Known rows, with every way that one mark hangs from another:
[P [E V [X [B H]]]]: [  5 -84  29 -17   6  12 -24 -15  25  42  24 -46 -14  22   1 -13  31  30
 -69  22 -16  -8 -11  43 -23 -33   3  13  14  18 -34 -16   3  12  15 -24
 -23  -6  -1  -6   3 -23   1  40 -20  -2   2 -27  47  34  14  -6 -51 -34
 -10 -10 -11  20   6 -10]
[K H]: [ 21 -16  -6 -12  29   0 -36 -13  37  44  56 -51   1  52 -31  -6  14   8
 -61  23 -18   8 -21  20 -37 -18  28   6  34  20 -28  17   1  13  -3 -23
   9  -9   1 -28  36 -12 -17  30 -43   7   4 -22  27  44   4  12 -52  -9
 -19 -26 -50  37 -12 -26]
[G [K Q [V J]]]: [ 32 -29   2 -10   5   2 -59 -19  31  29  56 -31  -7  47 -27  -8  25   1
 -67  52 -14   2 -35   2 -33 -11   1  -6 -18  21  -1 -16   4  -6   5 -39
  19 -10  -2 -13  34   7 -16  13 -64  23  15 -37  18   8  10  17 -35  11
 -27 -16 -23  47  -5 -26]
[G [K H [Q B] [V E J]]]: [ 29 -42  -2   2   2   9 -33 -15  37  32  38 -28  -9  49 -40 -36  33  11
 -42  34 -24  -3 -18  25 -25   4   9   1 -11  19  -2 -24   4   0   5 -36
  16 -12  12 -33  18   6 -22  26 -63  22   9 -22  13  26  27  35  -3  10
 -35 -17 -52  35 -13 -28]
[X [B H N [V E J]]]: [  3 -51   1 -26  13   3  12   4  24  56  35  -9  28  40   5  -8  22  29
 -28  21 -13   2 -35   7  -9 -44  19   3  42   2  12  22  19   1   9 -71
   0 -35   6  -1   1 -18   2  29 -18  11  -5   6   9  34   0 -26 -45  14
 -29 -18 -26   8 -14  23]
[E X]: [ 15 -42  -2 -21  28   1 -33 -11  27  51  54 -51   2  45 -17  17  24   5
 -72  37 -19  10 -32  17 -28 -36  -3   7  19   7 -25   4  14   8   8 -10
   2   0  -8 -16  16 -13   2  24 -43   2   7 -33  45  32  -8  13 -56 -21
 -23 -19 -29  38 -12 -28]
[G [K [V E]]]: [ 37 -41  -8 -31   7   4 -46 -20  28  56  51 -29  12  36 -18 -21  25   8
 -69  42   1   7 -46  11 -29 -25  -3  -3   9   7 -20  -1   2 -11 -13 -41
  11  -6  -4 -24  28   7  -1  13 -54  19   8 -36  16  17   6  13 -52  15
 -28 -25 -42  50 -19  -3]
[Q [B H V X] J]: [ 16  67  -5   6  35 -27 -27  -7  11  33  58 -12  20  24   3  32  -4  12
 -43  -8 -12 -24 -17  25 -29 -34  24   5  28 -11  20   4  13 -11  38 -53
   2 -42  -4 -18 -11 -21  17  26 -32  13  -4 -27  49  47   2 -18 -45  13
  -9 -34 -59  27  33 -10]
[J H]: [ 18 -15 -19 -28  16  -1 -42 -20  35  50  42 -54  14  40 -16  16  16  -3
 -46  38 -17  18 -24  20 -42 -26  22  -2  30  23 -17  18  -7  12  -8 -29
  -4 -10 -10 -26  41  -4 -28  29 -40  14  16 -19  24  28  -2   5 -57 -36
 -26 -25 -39  22 -38  -9]
[K G H [Q B J] V]: [  35   27   10   18   14    0  -36  -27   54    1   48  -52  -20   30
  -35  -27   11    1  -40   18  -13  -20   16   52  -46   20   37   31
  -17   41  -22  -46   -8  -13   23  -36   39  -16   15  -36   31    1
  -30   60  -57   13   14  -14   16   31   84   48   -6    7  -27  -19
 -100   51   26  -77]
[V [E [X [B N]]] [J H]]: [  -1 -102   -6  -35   -7   21   10   -2   32   63   18  -38   15   38
    4   -2   40   30  -21   48  -34    7  -21   20   -6  -37   -7    4
   25    8   -4    7    1   12  -14  -34    1   -6   -1   -8    4   -6
   -7   44  -28    4    8   18   11   33  -11   10  -24  -41  -52  -10
   -1   -2  -57   10]
[K [V [J H]]]: [ 14 -24  -7 -19  -1   1 -37 -18  36  43  50 -47   8  34 -14   3  23  -8
 -51  46 -22   7 -17  14 -47 -20  18   7  17  35  -7  -4 -18   7  -5 -33
  12 -14  -3 -14  40   0 -38  32 -41  24   6 -17  10  22  11  14 -54 -22
 -35 -15 -39  23 -35 -19]
[G [K H [Q [B N V] J]]]: [ 34  21   1   0  18  -4 -43 -11  20  18  56 -10  -5  32  -7  -1  -5  27
 -51  -3 -19 -25 -11  30 -16  -4  32 -13   7 -16   3  -2  12 -18  25 -49
  14 -34   3  -8  15  -1  15  34 -47   9  22 -19  31  37  22   5  -7  15
  -7 -23 -44  30  25 -33]
[V [J H]]: [  8 -32 -22 -21   9   2 -31  -2  31  48  48 -51  16  44 -19  12  28  -8
 -36  48 -31  18 -26  10 -38 -27  16  -5  28  29   0  21 -13  17  -7 -31
   2  -6 -12 -19  38  -3 -24  27 -41  18   7 -11  26  25 -18   6 -47 -35
 -36 -19 -29  16 -52  -7]
[B H [Q J] V X]: [  9  51 -15  -1  57 -39 -24 -19   2  30  61   8  15  43  15  51  -8  11
 -53 -22   0 -37 -16  15 -23 -30  34   8  33 -26  12  15  17 -32  34 -69
  17 -52   3 -21 -20 -34  19  20 -32  13   7 -37  40  35  -3 -44 -52  21
  -3 -25 -18  34  28 -16]
[X [B H [V E]]]: [ 18 -30  -1 -17  23   2 -12 -17  29  52  24 -24  22  39  -8 -16  26  20
 -38  22   1   6 -44  17 -22 -34  24   8  32   5 -10  16  21   4   4 -69
  -3 -31   4 -23  12 -22 -12  27 -23  16   5 -14  15  29  13 -11 -64   8
 -20 -24 -53  25  -2  21]
[K [Q B [J H]] [V E]]: [ 24 -12 -15   8   1   2 -26 -21  41  26  26 -46   4  20 -31 -14  27  -2
 -23  38 -13  14  -5  45 -34   3  18  12 -20  16  -1 -33 -18  -7   6 -44
  26 -18   4 -31  19   4 -31  55 -56  13  22  -8  13  29  55  39 -30 -22
 -35 -18 -74  22 -26 -23]
[V [E [X [B N Q]]] [J H]]: [  -9 -100  -16  -29    7    8   18   -7   23   58   11  -20   15   48
   11   11   37   33  -16   29  -28    0  -21   28    6  -30    0    2
   23   -4   -5   12    9   -6   -6  -44    3  -16    3  -17   -8  -10
    1   42  -31    7   17   14   11   30   -9  -13  -20  -40  -49   -5
   22   -6  -54    0]
[Q [B N X]]: [  4  33  -8 -15  29  -4 -16  -9  31  70  56 -25  16  37 -12  34 -17  26
 -42  11 -21  13 -34  18 -20 -40   8   0  21  -2   3  13  14 -13  20 -25
  -6 -24  -5 -10   1  -1  23  22 -42   2  -9 -13  40  52  -4 -15 -31  -6
 -25 -37 -26  14   1 -15]
[B H N [Q J] V X]: [  6  50  -9 -11  57 -39 -10 -16   1  36  65  20  18  40  32  58 -25  25
 -51 -31  -1 -39  -8  13 -16 -35  35   7  40 -36  12  18  20 -40  32 -76
  19 -56   3  -3 -27 -33  30  27 -26   5   7 -25  35  41   0 -58 -40  24
  -5 -22  -1  24  33 -20]
[Q B [J H]]: [ 20  10 -25   0   0  -1 -35  -1  28  37  35 -54  20  23 -19   8  21   0
 -26  32 -28  22 -21  41 -28 -19  26  -3  15  17   9  10 -18  12  11 -27
   3 -12 -14 -29  26   7  -8  42 -48   9  16  -9  41  44   9  23 -40 -41
 -27 -35 -63  13 -33 -10]
[V [E [X B]] [J H]]: [   6 -105   -9  -26   -7   18    1   -4   31   55   10  -48   16   41
  -12  -13   62   17  -21   59  -32    9  -26   19  -16  -31  -10    4
   16   17   -8    3   -4   18  -13  -28   -5    1   -3  -26    9  -10
  -18   39  -32   11    8    6   18   26  -16   23  -37  -48  -50  -11
  -17   10  -60   11]
[G [K Q]]: [ 31 -18 -10 -15  18   1 -63 -21  29  37  53 -33  -4  51 -29   4  21   5
 -63  43  -8  14 -45  10 -27 -16   7 -13  -5   3 -13   6  12  -2  -3 -33
   7  -5 -12 -22  36   2  -7   8 -61  15  27 -41  31  15  -1  10 -37  -2
 -16 -28 -23  45  -8 -17]
[E [V [J H]] [X [B N Q]]]: [-10 -98  19 -23  -6  17 -11 -10  18  44  24 -24  -4  37  24  25  29  27
 -37  20 -31 -17 -18  34  -7 -36  10  -2  18  -2 -22   3   7  -6  25 -30
 -12 -10  -2   5  -8 -16  -8  54 -20   3  24  11  29  16 -16 -25 -26 -45
 -28   1  36  -2 -28 -22]
[G [K H Q [V [E X]]]]: [ 37 -72  14 -18  23   8 -44 -43  33  29  45 -28 -25  50 -19 -25  31  16
 -77  30 -10 -27  -3  21 -30  -2  -4   8  -7   1 -40 -36  14 -13 -10 -28
  24  -7  15 -27  13 -13 -22  27 -53  11  24 -38  16  18  29  34 -19   4
 -25  -5 -29  59   2 -42]

Rows:
[ 18  18   1   3  31  -8 -26 -23  53  18  45 -45  -6  49 -37   5   4 -10
 -33  24 -18   9 -10  50 -44  -9  28  22  12  39  -7 -14  19   3  20 -39
   6 -14   3 -38  29  -7 -30  37 -51  17  24 -19  28  24  45   4 -19  -9
 -19 -20 -75  32  12 -47] : [K G [Q [B H]]]
[  6 -11  -7 -26  26  -2   1  -4  28  75  47 -19  22  31 -14   8   3  14
 -41  13 -12  20 -43  22 -19 -40  16  -2  31  -8  -1  13  17 -17  19 -48
   0 -29   3  -8   6  -3  16  28 -32   3  -8  -8  33  39   7 -16 -38  12
 -22 -26 -53  16 -14  -1] : [Q [B N [V E]]]
[ 36  37  10   7  19  -1 -64 -41  33  30  48 -17 -19  43 -25  -1   1  24
 -56  12 -12 -29  -8  23 -39  -1  16   1 -12   7 -18 -31  11 -16  14 -29
   9 -26  10 -34  15  -3 -14  23 -58  23  12 -41  21  31  36  17 -11  11
 -20 -27 -38  48  34 -44] : [G [K H [Q [B X]] V]]
[ -9  19  -8 -26  49 -26  -2 -11  10  61  66  11  17  53  12  56 -14  16
 -48  -7 -16 -23 -36  -8 -18 -41  19  -1  30 -21  10  19  22 -36  28 -60
  14 -44   6  -1 -13 -21  30  15 -30  12 -13 -21  29  30 -19 -57 -33  25
 -20 -17  18  20   7 -19] : [B N Q [V J] X]
[  8  35  -8 -10  41 -21   9  -4  13  53  55   3  26  24   9  28 -11  23
 -33 -15 -13 -18 -15  26 -14 -38  17   6  36 -26  24   6  20 -28  28 -64
  11 -48   6  -9 -27 -22  33  36 -26   6  -8  -7  36  49   7 -29 -27  19
 -16 -29 -46  13  17   3] : [Q [B H N [V E] X] J]
[ 14 -61 -11 -18  13   3 -19 -29  47  36  36 -44   4  44 -31  -9  31  -9
 -35  55 -20  10  -9  12 -42  -8  13  10  -5  28 -10 -25 -15  -3 -12 -46
  28 -15   9 -23  27  -4 -47  42 -51  21  13 -10  -5  11  29  24 -39 -14
 -43  -4 -40  25 -41 -20] : [K Q [V E [J H]]]
[ -2 -25  -4 -21  34 -11  10 -18  20  55  23   8  23  46  12   7   5  36
 -31  -5   8  -2 -39  24  -1 -37  32   8  41 -17  -9  22  29 -19  12 -84
   2 -45  11 -14  -7 -24   6  34 -22   9  15  -7  12  32  15 -50 -46  16
 -17 -17 -17   9   2   9] : [X [B H N Q [V E]]]
[  1  28 -17  -5  54 -29 -28 -25  18  46  53  -5  14  60  -1  48  -5  10
 -52  -5  -7  -7 -25  17 -27 -34  22  12  36  -5  -4  17  22 -11  16 -48
   3 -32  -1 -33  -9 -28   1  15 -38  13  12 -36  38  40  -4 -43 -48   3
 -12 -28  -1  25   8 -15] : [B H Q X]
[ 35 -20  -5 -10  26   1 -60 -27  33  25  53 -35 -14  59 -31  -8  17  14
 -64  27 -13  -4 -24  16 -35  -3  19  -7   7   7 -23   4  11   4 -10 -32
   9  -9  -1 -29  38  -3 -19  21 -58  15  25 -34  23  22   8  17 -27  -1
 -13 -22 -30  49  -2 -25] : [G [K H Q]]
[ 13   9  -6  -3  21 -16  -9  -7  11  29  34   3  21  33  28  15   1  35
 -40 -13   3 -13 -27  27  -3 -30  44   5  32 -19   7  22  17 -17  29 -80
  11 -47   1  -5  -5 -19  20  36 -25   4  21  -9  21  41  18 -40 -48  10
  -7 -25 -15  14  18  -6] : [X [B H N [Q J] V]]
[ 20 -18   3 -20  12  -3 -25 -14  46  37  62 -52   4  38 -22 -12  19 -11
 -55  45 -13  -3 -23  18 -51 -18  12  21   5  53 -14 -17  -3 -10   4 -36
  26  -3   3 -21  37   3 -22  30 -50  21  -9 -19  13  15  32  12 -36  10
 -40 -14 -63  45  -8 -45] : [K G [V J]]
[ 25 -40   1  -5  31   2 -28 -39  51  35  46 -43 -13  52 -43 -28  20   6
 -55  28  -3  -3  -7  19 -45   3  22  23   0  17 -37 -31  -2  -5  -7 -40
  38 -17  17 -28  26 -13 -43  40 -51  10  11 -24  -1  27  54  33 -38  11
 -26 -13 -63  44  -5 -42] : [K H Q [V E]]
[  2 -76  34 -18   7  19 -26 -17  25  43  42 -32  -5  29  20   9  19  35
 -67  14 -18 -16 -20  36 -15 -46   9  12  31   0 -30   0  23   9  26 -26
 -12 -12  -5  12  -7 -24  -2  49 -16   0  21  -9  37  30  -3 -15 -47 -25
  -7 -11  -1  12  12 -16] : [E V [X [B H N]]]
[ 10 -31  -7 -28  17  -3   6  -3  18  51  37 -20  15  15  12  20  15  16
 -33  12 -25 -13  -2  38 -11 -32   9   0  29 -19   4  -2   2 -17  16 -39
   8 -29   0  -4 -13 -12  16  52 -27   0  11   2  38  38   4   3 -26 -23
 -31 -14 -43  11 -22  -8] : [Q [B N [V [E X]]] [J H]]
[ -3 -60  -2 -35  14   2  17  -2  21  64  37 -20  13  28   2  21  23   9
 -30  23 -37  -7  -9  27 -18 -40   2  -2  35  -6   6   4  11 -10  17 -35
  -5 -26   3   0  -7  -9   2  39 -24  11  -3   2  34  31 -17 -11 -16 -24
 -39  -4 -24   1 -37  -5] : [Q [B N [V [E X] [J H]]]]
[ -1  15 -12 -17  47 -27 -15 -11   8  55  62  -1  13  55  -1  46   5   2
 -47   6 -11 -23 -42  -4 -27 -35  18   1  22 -12   7  15  17 -27  29 -54
   9 -36   3 -16 -10 -21  17   7 -34  19 -14 -34  34  22 -25 -42 -44  19
 -20 -18   1  32   7 -16] : [B Q [V J] X]
[ 28 -17  -4  17  15   3 -20 -18  43  20  39 -45  -6  35 -42 -33  24  11
 -36  21 -13   2  -2  42 -29  12  26  22 -16  15 -12 -37  -8  -5  13 -38
  39 -19  16 -34  13  -2 -22  52 -59   2   8 -11  15  43  61  49 -21   6
 -26 -22 -88  36  -2 -45] : [K H [Q B J] [V E]]
[   0 -115   20  -28  -17   25  -17   -8   26   49   15  -58  -12   19
   -5  -11   45   19  -44   47  -37  -11   -7   34  -28  -28   -3    3
    6   29  -24  -15  -21   16    8  -16  -20    4   -3   -4   17   -9
   -6   45  -23    9   -2   -8   36   24   -8    6  -36  -58  -35   -1
    4    9  -34   -4] : [P [E [V [J H]] [X B]]]
[ 42 -33 -18 -13   0   2 -51 -33  30  21  37 -31   2  27 -15 -16  33   5
 -48  42  -5  -7  -7  25 -30   1   9  -4 -13   2  -7 -24 -18 -15 -17 -53
  32 -12  -2 -26  29   2 -22  40 -60  23  37 -22   4   7  29  31 -34  -8
 -33 -15 -43  44 -23 -11] : [G [K [Q [J H]] [V E]]]
[ 10  43 -16  -2  18  -6 -18   4  21  55  56 -26  20  25  -9  30 -10  25
 -38   7 -24   4 -25  22 -13 -36   9   2  13  -7  19   9   3 -16  26 -30
  10 -24 -11  -8  -7   1  39  32 -44  -2 -10  -9  41  54   2  -2 -28  -3
 -22 -38 -35  14   5 -12] : [Q [B N X] J]
[ -7   7  -6 -21  39 -17  19   1  17  62  54   7  23  38   2  29  -5  18
 -30  -5 -24 -14 -22  11 -17 -47   8   4  44 -12  27  14  24 -18  23 -61
   0 -46   7  -5 -23 -21  17  24 -24  12 -21  -2  29  45 -13 -43 -21  21
 -26 -21 -31   6   2   9] : [Q [B H N [V E J] X]]
[  4 -47 -15 -36  36 -17   8 -16  10  44  40  -4  14  31  23  37  11  18
 -42  -4 -12 -24   0  31  -5 -28  17   2  35 -35 -10   5   5 -35  10 -56
  25 -34   5  -5 -17 -26  17  47 -26  -1  23  -9  29  26  -3 -24 -32 -14
 -28  -3  -3  18 -22 -21] : [B N [Q [J H]] [V [E X]]]
[  9  -3  -5  -4  14  -5 -26 -13  32  34  38 -33   2  38 -25  21  19 -12
 -24  33 -29   2 -17  22 -41 -16  26  -7   5  18  11  -4   2   3  24 -44
  -1 -30   0 -20  25  -4 -31  34 -41  20  12 -12  25  18  10   3 -28 -22
 -27 -14 -47  14 -20 -22] : [K [Q [B [V [J H]]]]]
[ 27 -59 -16 -34  -7   6 -36 -16  27  50  43 -29  15  36 -12 -15  39   3
 -50  50 -18   1 -24  12 -34 -22   0  -9  14  20  -3   2 -15   0 -22 -42
   7  -7  -2 -23  34   7 -23  21 -49  32  11 -20   6  13  -7  14 -36 -10
 -46 -15 -26  30 -51   7] : [G [K [V E [J H]]]]
[ 13   7  12   8  16  -9 -23 -24  55  11  51 -38 -10  38 -28  -7  13 -12
 -36  31 -23  -7   0  42 -47  -2  24  31  -4  53  -1 -35   7  -3  26 -46
  19 -20   9 -30  25  -1 -44  36 -52  25  12 -18  13  20  61  12 -12   6
 -32 -12 -77  33  12 -58] : [K G [Q [B H]] [V J]]
[ 29   4  12 -17  28  -1 -37 -35  54  31  61 -51 -11  40 -24 -23   7  -1
 -65  21  -9 -20   1  34 -58   1  31  28  19  48 -46 -20  -3  -8   1 -33
  28  -9  11 -30  48  -8 -34  43 -42  17   3 -22   8  27  58  20 -31  12
 -28 -18 -82  61  13 -63] : [K G H V]
[ 28   1 -10   0   8   5 -58 -17  31  36  44 -34  -3  46 -38   5  19   6
 -49  36 -15  25 -49  27 -22 -16   6 -15  -9   7   0   1  13   1  14 -29
  -7  -8 -11 -31  31  13  -3  11 -67  13  24 -36  42  22   6  15 -27  -9
 -18 -31 -37  34 -10 -19] : [G [K [Q B]]]
[ 11 -48  -2 -15  14   0   1   1  24  48  29 -22  24  43  -9 -17  40  16
 -31  32 -12  -4 -43   6 -19 -36  17   6  31  11   6  17  15  10   8 -70
  -2 -26   5 -18   7 -19 -11  25 -26  19  -5  -6  15  27  -4 -10 -52   8
 -30 -18 -45  19 -16  24] : [X [B H [V E J]]]
